Each row comes from the steps of one walk. Every step used is in the known rows, and no mark comes twice. Write the walk behind each row, first mark first.
Known rows
golirim > vaku: [  4  16  -2 -20  14   0  17  -8   2  55   0  -8  -2  24 -15  11   9 -15
 -21   2 -19   7  21   6  -1   9  -2   0  13 -21  27 -15   5 -23 -12  -5
  16  15  11  19  -4   9   8  -2 -14  -3   0   5 -22 -12  10  -5   2 -11
  11  -5  29   1 -13   3 -19 -10 -41 -14]
vaku > sisik > butelen > golirim: [ 26 -11   0 -26  -6  14   3 -16 -30  15  18   9 -10  19 -22 -26 -11  -6
 -15   2  -4 -22 -14  10   9  23  -9  21 -17 -17   5  -4   4 -15  -7   6
   5  -5 -48   8 -23  -8  15   8   0  12  38  -9 -18   2   6  23 -15 -14
  -8  -8  10  -3   1 -24 -29 -10  -4   9]
golirim > mitib > sisik > butelen: [ 11 -13   7  24  -2   4  14  -9 -14  37  -2  35  28  11  -7  -1  33   1
   2  10 -50  -9  -2  -9   6  35 -32  56 -20 -30  10  -8  11  14  -8 -31
  38 -20 -12  12 -19 -19  12 -14  -1  16  42  -1 -22  12   3   3  -2 -16
   4  11  -7  15 -20   4 -26 -22  -5 -18]
butelen > golirim > givenup: [ 25  25 -11 -30  16   9  11  -1 -16  30   3   1  -7  24 -16 -13   1  -5
 -22  -4   5   5   1  29 -10   8  -3   4 -11  -6  13  -5   0   0 -11  -7
 -24 -25   2  14 -22  13  17  14   5  18   1 -15 -23 -24   7  -3 -25 -14
 -12 -15  12  -2  12   1  -2  -1  -5  -2]
vaku > sisik > butelen > golirim > mitib: [ 38 -14   3  -8  -4   6   9 -12 -30  30  14  41   4  17 -24 -19  -3   0
  -1   2 -21 -13  -2   0  14  19 -10  34 -28 -26   8 -13   3   0  -7  11
   8 -28 -49   9 -31 -24  23   9   5  13  42  -6 -15   1  13   1 -17 -13
   7  -2  -5   3  -5 -15 -18 -11   8  -1]
sisik > butelen > golirim: [ 22   9  -7 -11  -7  17   2  -6 -19  16   4   6  -2  16 -24 -25  19 -20
 -13   0   5 -21 -11   5   8  22  -7  25 -15 -17  10  -6   5   6   1 -14
 -13  -4 -42  19 -15   3  13  13 -10   5  22  -7 -23  -6  15  14 -19 -18
 -15 -19  11   5 -13 -11 -17  -2  -8   4]
butelen > golirim > givenup > vobam > mitib > sisik: [ 37  28 -17 -22   4  -5  38 -10  -6  -6 -10 -29 -36  24 -17 -12  -8 -10
   8  26 -32   9  38  31 -11  15 -43  24 -37  -3  14  -3   9  -6 -21 -36
 -28  -8   2 -13 -36  10  32   5   6  24  15 -14 -47 -28   5 -14 -26 -16
 -20  17 -17  19  11  25   2  -6   1   0]
givenup > vobam > mitib > golirim > vaku: [ 25  17   0 -21   4 -15  52 -17  10  16 -16 -38 -22  24 -21   4  -5 -30
  13  28  -5  40  61   9  -1  13 -20  19 -15 -22  36 -31   5 -24 -16  14
 -14  37 -13  -3 -21  -4  31  -7 -16   6   4   5 -52 -25  22 -24 -10  -8
 -13  10   2  36 -18  43   3 -11 -26  -5]
vobam > mitib > golirim > givenup: [ 19  11   1  -7  10  -3  26  -1  -2  26  -5 -15   1  16  -8   2   9 -12
  -9  15   2  41   5  27 -19  23 -16  23 -13 -21  23 -31  -6   9 -15   9
 -12  -1   5   6 -25  -3   7  -7  -4  23  12   1 -33 -24  10 -23 -16 -10
 -27  -8 -20  34  -1  36  -1 -22   6  -2]
vaku > sisik > givenup > golirim > pinar: [ -2  -9   1 -43  13  18  41   6  -8  18  10 -35 -19   9 -24 -33 -39  19
 -34  14  -3   4  15  -7   1   7 -14  35  10 -18 -11   0 -12 -32  -3 -25
   2   2   7  17 -12  -7  18 -48  -5  48  25 -12  -6  -2  -6  -5  -6 -12
 -38  14  -4 -16  35  -7 -25  -4   1   7]
vobam > givenup > golirim: [ 29  -9 -13 -12  -1   5  27  25  17  25  -1  -5  -5  20 -15 -22  -2   4
 -14   7   5   4  12  27 -11   8  -1  19  13   6  10   0  -5 -30 -17  -7
   1  19  -3   0 -18   9  22 -13  -7  26   6 -17  19  -5   1   3  -2   1
 -10  -1  -1  -7  11  13 -18 -16  -6   5]
butelen > golirim: [ 25  19 -11 -16  13   9  10  -4 -21  19   4  -1 -10  26 -22 -15   5 -11
 -15  -8   5  -3  -3   9   0  18  -5   3  -5  -2   6   4   0  -2  -4 -11
 -16  -9 -16  10 -21   3  24   7   4   6  -8 -14 -16 -15  10   2 -17 -11
   6 -25  10  11  -2  -5  -7  -7  -4   4]
golirim > givenup > vobam > mitib: [ 24  10  -2   4   6 -13  41   3  22  -6 -12 -35  -7  19 -13   3 -14 -23
  13  24 -13  18  53  23 -15  -1 -30  19 -28 -17  13 -30   2 -21 -27  -8
  -6   7   4  -1 -12   7   9   8 -14  10  11  -1 -39 -25  -1 -23  -3  -6
 -21  28 -16   7   0  19  -2 -16   2  -5]
vaku > sisik > givenup > golirim > mitib: [ 17 -38   1 -27  11   0  39   9 -10  36   3  29  -1  19 -23 -17 -23  25
 -11   9 -18   6  18 -12   0  11   4  45  -6 -18 -10   0 -11 -12 -12 -11
   4  -6  -8  -2 -19 -27  25 -25   9  42  23 -20   4   4   1 -13  -7   1
  -6  19 -18 -10  13  -3 -15  -7   4  -5]
vobam > mitib: [ 18  13  -2  20   9  -5  18   3   0  15  -3 -19  -6  16 -15  -2  12 -19
   2   9 -12   8   6   1  -7  23 -21  15  -9 -11   9 -17  -4  -6 -11 -13
  11  11 -11   8 -13  -4   3   0 -18   3   4   5 -25 -13   5 -19   5  -6
  10  -5 -20  16 -13   2 -10 -26   1  -2]
butelen > golirim > vaku > sisik: [ 22  17  -7 -55  15   4  14 -19 -21  48  15   1 -34  29 -25  -7 -23  -1
 -24   3 -16  -1   8  19  10  11   1 -10   4 -12  23  -3   8 -34 -14   7
  -4   4  -8   6 -24   1  26   7   4   4  13  -5 -21 -13  14   1 -12  -9
  13  -9  28  -3   6  -8 -20  -3 -34   5]
vaku > sisik > givenup: [-13 -31   4 -20  18  12  24   1 -15  22   7  -5  -3  16 -14  -3 -27  17
 -15   9 -12   1  -3   3 -16  19 -15  26  -8 -16 -18  -7  -4 -25 -19   2
  14   6   9   2   4 -16   7  -4  -7  23  17 -14  -3  -5  -8  15  11  -2
 -18  14   9  -8  26 -23 -28 -10  -6  -3]
mitib > golirim > vaku: [  6  15   3 -34  16   4  24 -16  -8  52  -2  -5  -1  22 -15   5  13 -13
 -21   6   0  34  16  10   3  21  -3  11  12 -23  34 -22   3  -8 -10  20
   1  15   4  14 -17   1  21 -16  -5  10  -1   1 -29 -11  20  -3  -9  -9
  -4 -16  30  26 -14  29 -11  -8 -35  -7]
vobam > mitib > golirim > vaku > sisik > butelen: [ 19 -10   8 -27  -9  -1  23 -21 -10  42   6 -12 -18  12 -20   0  -3 -16
  -6  27 -20  22   7  10   7  29 -14  30  -5 -38  45 -36   8 -13 -13  24
  14  34 -36  12 -24 -15  10  -8 -22  12  51  19 -38  -3  20  -7  -7 -16
 -18   3   1  27 -14  23 -23 -24 -26  -4]
vaku > sisik > pinar: [-16 -36   8 -15   6  32  15  -7 -15  14  24  21   8  14 -18 -15 -20  14
  -6   6  -7   3  -3   7  -3  19 -30  -7 -15 -22 -25  -9   0 -37 -18  -1
  29 -11  -7  15 -13  -9   3  -4   7  15  15 -10 -13  12 -13  22   6  -6
  -8  13  11  -1  28 -30 -34   2  -2  -1]
vaku > sisik > butelen > golirim > givenup: [ 28  -4  -3 -36  -3  14   3  -9 -22  26  14   9  -9  18 -18 -20 -18   0
 -23   7  -6 -14  -9  29  -4  11  -6  19 -20 -22   9  -9   5  -8 -17   4
  -6 -19 -30  14 -24   1   8  19   1  22  46  -6 -21  -9   0  17 -24 -18
 -26   4  11 -13  17 -13 -22  -7  -9   1]
butelen > golirim > givenup > vobam > mitib: [ 44  29 -17 -15   8  -9  41   1   2  -9 -12 -31 -25  26 -24 -16 -13 -21
   9  18  -3  12  48  29 -11  -3 -23  11 -37  -8  14 -18   3 -11 -21 -13
 -42  -2 -12  -3 -23  10  27  20  -5  18   8 -11 -40 -37  10 -26 -22 -12
 -19  10 -13  10   6  17  11  -4   6   5]
butelen > golirim > givenup > vobam: [ 32  21 -12 -32   9   0  34  -6  -3  -2  -4 -16 -12  26 -24 -16 -18 -12
  -8   9   6   9  44  31  -6  -6 -12   9 -25  -4   3  -9   1 -19 -22  -4
 -35 -15  -3  -1 -20  16  28  16   6  16  -1 -19 -33 -26   7   0 -25 -12
 -22   8  16  -1  16   7   3   2  -5   0]
golirim > vaku > sisik > pinar: [-18 -23   9 -35   4  27  20  -8 -10  45  20  18  -5  20 -20  -3 -22  10
 -15  12 -23   4  11  14   0   9 -22 -16  -2 -35   0 -14  10 -44 -18  -1
  27   3   3  21  -6  -4   5   0   0  11  22   1 -20   5  -3  10   5 -12
  -4  17  31  -7  22 -18 -33   9 -32 -12]

Which walk is each row?
[ 23  25  -9 -31  -9   9   7 -10 -14  48   0   4 -16  20 -25 -16  21 -25
 -20   2 -11 -15   6  12  12  15   2  13  -2 -31  38 -13   9  -3   1 -11
 -12  15 -31  23 -16  10  18  15 -16   2  31   6 -27 -14  26   4 -23 -20
  -9 -17  34  -1 -17  -2 -15   6 -37  -6] : sisik > butelen > golirim > vaku
[ -3 -23   3 -58  13   0  59 -21  -4  18  -2 -24 -16  21 -20   1 -38   3
  -3  27  -6  36  56  11  -9  10 -14  31 -13 -27  10 -24   7 -39 -25  29
 -10  35   5  -8  -5 -14  33 -14  -7  26  19 -12 -32 -18  12   7  -3  -2
 -35  29  30  12  22  15 -18   4 -33  -5] : mitib > golirim > vaku > sisik > givenup > vobam
[ 17 -19  -9 -10   8  -1  40  19   0  36 -11  23   6  19 -24 -17   7  13
  -7   6  -4   9  23 -16  -2  10   2  48  -2 -17  -3  -4  -9   4  -7 -29
  -9  -5  -8   8  -8 -19  27 -23   2  38   7 -19   2  -4  10 -23 -13  -1
 -11   5 -17  -4   0   6  -3  -3   1 -10] : sisik > givenup > golirim > mitib
[ 35   5  -8   7  -4   3  12  -5 -19  29   0  36  14  16 -26 -19  25 -15
  -1  -3 -13 -13   2  -3  12  21  -8  38 -29 -26  17 -17   2  20   4 -11
  -6 -25 -45  18 -26 -15  23  10  -1  14  29  -6 -20  -9  20 -10 -25 -16
   0 -15  -6   9 -20  -3  -7  -5   4  -9] : sisik > butelen > golirim > mitib
[ 11  10  -2  13  12   1  20  -5  -8  16  -1 -15 -14  17  -6   4  16  -5
   4  16 -39   3  -5   4  -6  39 -40  25  -5  -7  11   0   4  -3 -12 -35
  22   7   4   1 -21  -5   9 -17  -5   9   8  -1 -29  -4  -2  -9   3  -9
  13   0 -20  28  -9  13 -19 -32  -2  -5] : vobam > mitib > sisik
[ 15   5  -2 -15  11  -5  32   1  16   6  -5 -22  10  20 -13  -2 -15 -13
  -4  16  -4  15  51  24 -11  -3 -21  17 -19 -10   1 -13   5 -23 -27  -4
  -2  -4  13   2  -7  12  15   6  -3  10   2 -12 -33 -16  -5   2  -3  -6
 -21  27  12  -9   9   6 -11  -7  -9  -5] : golirim > givenup > vobam
[ 38  -6  -4  -6   7  -4  29   9   2  36  -2  29  10  21 -22 -16   9  -1
  -8   0  -8   9  26  -9  11  13   3  30   5  -9   9   2  -9  -2  -6 -17
   4 -15 -19   8 -27  -9  28 -25  10  17   2 -12  -8   5  10 -21 -13   1
  14   0 -20   4 -18  10  -4 -13   2  -5] : givenup > golirim > mitib
[ 16  19   0 -15  10  -6  29 -14   0  46  -8 -22 -15  21 -16   8  17 -23
  -5  14  -7  36  17  11  -4  24 -12  14   3 -24  44 -31   1  -1  -7   9
  -6  27  -6   9 -24  -7  16 -11 -16   8  12  12 -36 -19  23 -28  -8  -7
  -4 -16  -1  36 -19  38  -4 -19 -22  -5] : vobam > mitib > golirim > vaku
[-12 -20   6 -54  19   8  35 -16 -15  52   4  -7 -13  23 -14   5 -21   8
 -22  15  -6  32  10  10 -10  22  -1  28   3 -31  13 -21   2 -18 -17  27
   0  25  12   5  -6 -14  19 -13  -4  30  23  -7 -17 -11  11   8  -3  -8
 -28   1  30  14  18  12 -23  -2 -31  -6] : mitib > golirim > vaku > sisik > givenup
[ 30  -3  -1 -12   4  -1  27  -3  -8  37  -2  29   5  21 -17 -15  16  16
  -4   9 -39   8  11  -7  10  25 -14  43   7  -6   9  16   2   2  -7 -40
  15 -18  -4   0 -39 -11  33 -39  19  27  11 -21 -13  15   5 -13 -16  -3
  19   2 -22  11 -15  23 -14 -19   0 -10] : givenup > golirim > mitib > sisik
[ -7 -21   1 -44  11  -2  46 -11   6  20  -2 -24 -20  19 -23   4 -43   2
  -2  23 -23   7  56   8  -7  -2 -16  22 -10 -25   3 -18   7 -54 -29   6
   5  36  14  -5   9  -8  24  -1 -17  16  20  -8 -25 -14   1   5   9  -4
 -23  42  32 -15  22  -9 -23   3 -40 -12] : golirim > vaku > sisik > givenup > vobam
[  9  -2 -12 -10  18   9  32  -3 -33  33 -10  26  -7  24 -20 -10  14  23
  -4   5 -37   1  -4  -3 -10  33 -28  49 -26 -16  -4   4   1  20  -5 -42
 -19 -25   8  -2 -20 -22  33  -8  12  39  17 -22 -12 -15  11  -9 -22 -16
  -6  -4  -5  17  13   4   0   4   4 -10] : butelen > golirim > mitib > sisik > givenup
[-24 -19   5  -5   5  35  17  -9 -17  17  12  19   8  17 -14 -14  13  16
  -4  12 -29   0 -14   3  -7  35 -46  11 -14 -19 -22   9   9  -9 -13 -44
  28 -16  14  12 -13  -1   7 -16  11  22  13 -16 -23   8 -11  21  -2 -16
  -9   7   9  15  16  -9 -28   5  -8 -11] : mitib > sisik > pinar
[ 18   6   2   2  11  -4  27  -5  -6  16  -5 -18  -5  16 -14  -6  11 -18
  -1   7   6  36   2   5  -3  35 -17  24 -10 -13  17 -22  -7   6 -10  10
  -2  11 -16   5 -24 -13  17 -16  -8  13   2   1 -32 -11  13 -17  -6  -2
  -3 -17 -21  43 -15  26  -6 -28   8   0] : vobam > mitib > golirim
[ 10  33  -3 -15   0  30  13 -13 -30  21  11 -20 -12  10 -21 -31  17 -10
 -25   5 -27 -18 -16   1  14  27 -41  41 -17 -27  12   2   6   3  10 -54
   3 -22 -20  25 -28   3  19 -24  -2  26  37  -6 -35  -3   9   9 -24 -36
 -27 -12   7  12   7   5 -23  -3  -5   1] : mitib > sisik > butelen > golirim > pinar
[  7   6 -16 -37   2   0  42   4   2  44 -15 -24 -47  22 -14  -9  13  11
  -7  30 -43   3  18  -2  -8  26 -17  43  15 -22  26   4   3  -4  -6 -62
 -10  42   9   0 -14  -2  23 -29 -11  36  26  -1 -23 -14  12 -23 -12 -12
 -20  11  -9   6   3  29 -15  -2 -31 -10] : vobam > mitib > sisik > givenup > golirim > vaku
[  7  -1   5 -34  16   2  13 -15  -8  52  13  -3 -12  21 -14  10 -23  -1
 -22   8 -27   8  18  11   3  10  -5  -2  15 -19  20 -12   5 -42 -22  13
  31  14   8   7 -10  -2  10  -3  -5  -3  14   4 -19  -3   1   3   5  -5
  16   6  29  -8   5 -10 -30 -18 -38  -6] : golirim > vaku > sisik
[ 14  22  -9 -38  -5  11   8 -23 -24  48   2   3 -22  23 -19 -11  29 -11
 -15  12 -39 -20  -4  12   8  30 -19  28  -1 -27  35   4  18   1  -4 -36
   0   9 -17  15 -22   9  21   0  -4  12  36  -1 -34  -6  20  14 -25 -25
  -4 -10  32   5 -13  10 -24   0 -43  -9] : mitib > sisik > butelen > golirim > vaku
[ 12 -43  -8   1  -8  25  44  20   0  36   3  49   6  18 -13 -27  13  33
   3  19 -36   8   9  21  -9  19 -37  36 -15 -17  -7   3   6 -13 -11 -39
  12 -17   3   4 -31 -11  28 -26  21  47  31 -20  15   8  -5  -4 -12  -8
 -15  23 -19  10  26  20 -17   6   3  -8] : vobam > givenup > golirim > mitib > sisik > pinar
[ 16  13   3 -21   2  23  10 -14 -26  18  23 -19 -12   7 -26 -32 -18 -10
 -31   1  -5 -17 -10   4  16  15 -23  23 -17 -27   5 -14   0 -19   1 -10
   5 -17 -38  27 -27  -4  16 -13  -7  23  43   0 -26  -6   5   9 -13 -28
 -24  -5   7  -4  17 -18 -29  -5   1  11] : vaku > sisik > butelen > golirim > pinar
[  2   4  -5 -27   7 -11  65  -8  10  13 -27 -43 -27  23 -20   1  -4 -20
  14  33  -5  41  59   6 -13  16 -24  40 -24 -29  26 -37   0 -14 -14   3
 -31  48  -2  -5  -1 -11  27  -7 -26  25  14   0 -46 -35  21 -25  -5  -8
 -39  16   4  29   1  38   5  -1 -24 -11] : sisik > givenup > vobam > mitib > golirim > vaku
[ 14   0   7 -32  12  -4  28 -22 -12  46   4 -15 -24  22 -14   5 -14  -8
 -11  19 -18  38  14  18   3  26 -13  11   5 -23  33 -30   4 -21 -18  30
   7  28  -7  -1 -29 -15  19 -13  -8   8  22  12 -33 -13  14 -20  -4  -4
   2  -5  -4  31  -5  27 -16 -25 -23   2] : vobam > mitib > golirim > vaku > sisik
[ 17  26   4   2  11  -2  57 -10   6 -13  -6 -65  -9  11 -26 -20 -13 -31
   2  22   9  44  53  -1   3  14 -45  33 -28 -19  12 -34  -6 -20  -5   3
 -10  12 -15   8 -27  -8  27 -36 -16  22   9   1 -49 -25  12 -33  -3 -14
 -31   9 -23  42   0  39   3 -17  15  10] : givenup > vobam > mitib > golirim > pinar
[  2   1 -13 -46   6   3  38   8   2  50 -10 -12 -28  22 -24 -12   4   1
 -22  11  -4   2  25  -2  -5   4   9  28  21 -21  21  -3  -4 -18  -5 -33
 -15  33   8  18   2   5  21 -19 -11  29   9  -8 -12 -11  14  -8 -10  -8
 -23   3  21 -16   4   6 -14   9 -39 -12] : sisik > givenup > golirim > vaku
[  8 -11  -2  -6   9  -4  60  -3   5 -15 -21 -38 -12  17 -21 -11  -7 -14
  19  25   9  39  45  -1 -15  22 -29  48 -37 -15  -1 -29  -9  -2 -16   5
 -28  34 -12 -12  -7 -19  27  -9 -15  32   9 -12 -36 -26  13 -15  -4  -2
 -43  17 -19  35   7  28   2  -6  10  -1] : sisik > givenup > vobam > mitib > golirim
[ 17  11 -11  -8   6  13  37  24  15  30   5 -36  -8  11 -21 -30  -8  -5
 -30   7   5   9  18  23  -3  -1 -18  25  11  -8  14 -11  -8 -35  -7 -17
   6   8   7  17 -21  10  20 -37 -11  36  12  -9  11 -13  -3 -13  -3 -13
 -27   5  -7  -4  25  20 -17 -16   2   8] : vobam > givenup > golirim > pinar
[ 27   1   2  -2   7 -12  47 -10   4 -15  -9 -33  -6  18 -23 -11  -1 -25
  16  22   8  40  47   4  -1  22 -30  30 -28  -8  14 -23  -1 -13 -17  16
 -14  23 -25  -8 -22 -10  27 -10  -9  10   0  -6 -44 -16  13 -16  -7  -1
 -11   6 -21  43 -12  32   4 -21   6   4] : givenup > vobam > mitib > golirim
[ 14  -5 -10 -64   9  -2  47 -17 -14  12  -1 -23 -41  29 -28 -11 -43  -1
  -7  20 -12   1  52  12  -5  -1 -12  17 -19 -18   3 -10   6 -43 -22   4
 -31  26  -2 -11  -7  -5  39  13  -3  20  19 -17 -24 -26  11   2 -13 -10
 -25  24  36 -14  27  -9 -13  15 -35  -3] : butelen > golirim > vaku > sisik > givenup > vobam
[ 25  -1   6 -37   7 -15  52 -28   3  12  -1 -34 -28  22 -21   3 -31 -18
   6  31 -16  41  59  15   6  15 -23  16 -12 -20  30 -29   8 -41 -25  34
  -3  35 -16 -10 -24 -10  33 -12  -9   7  21   4 -45 -18  14 -17  -2  -4
  -3  21   1  28  -2  34  -8 -17 -23   4] : givenup > vobam > mitib > golirim > vaku > sisik
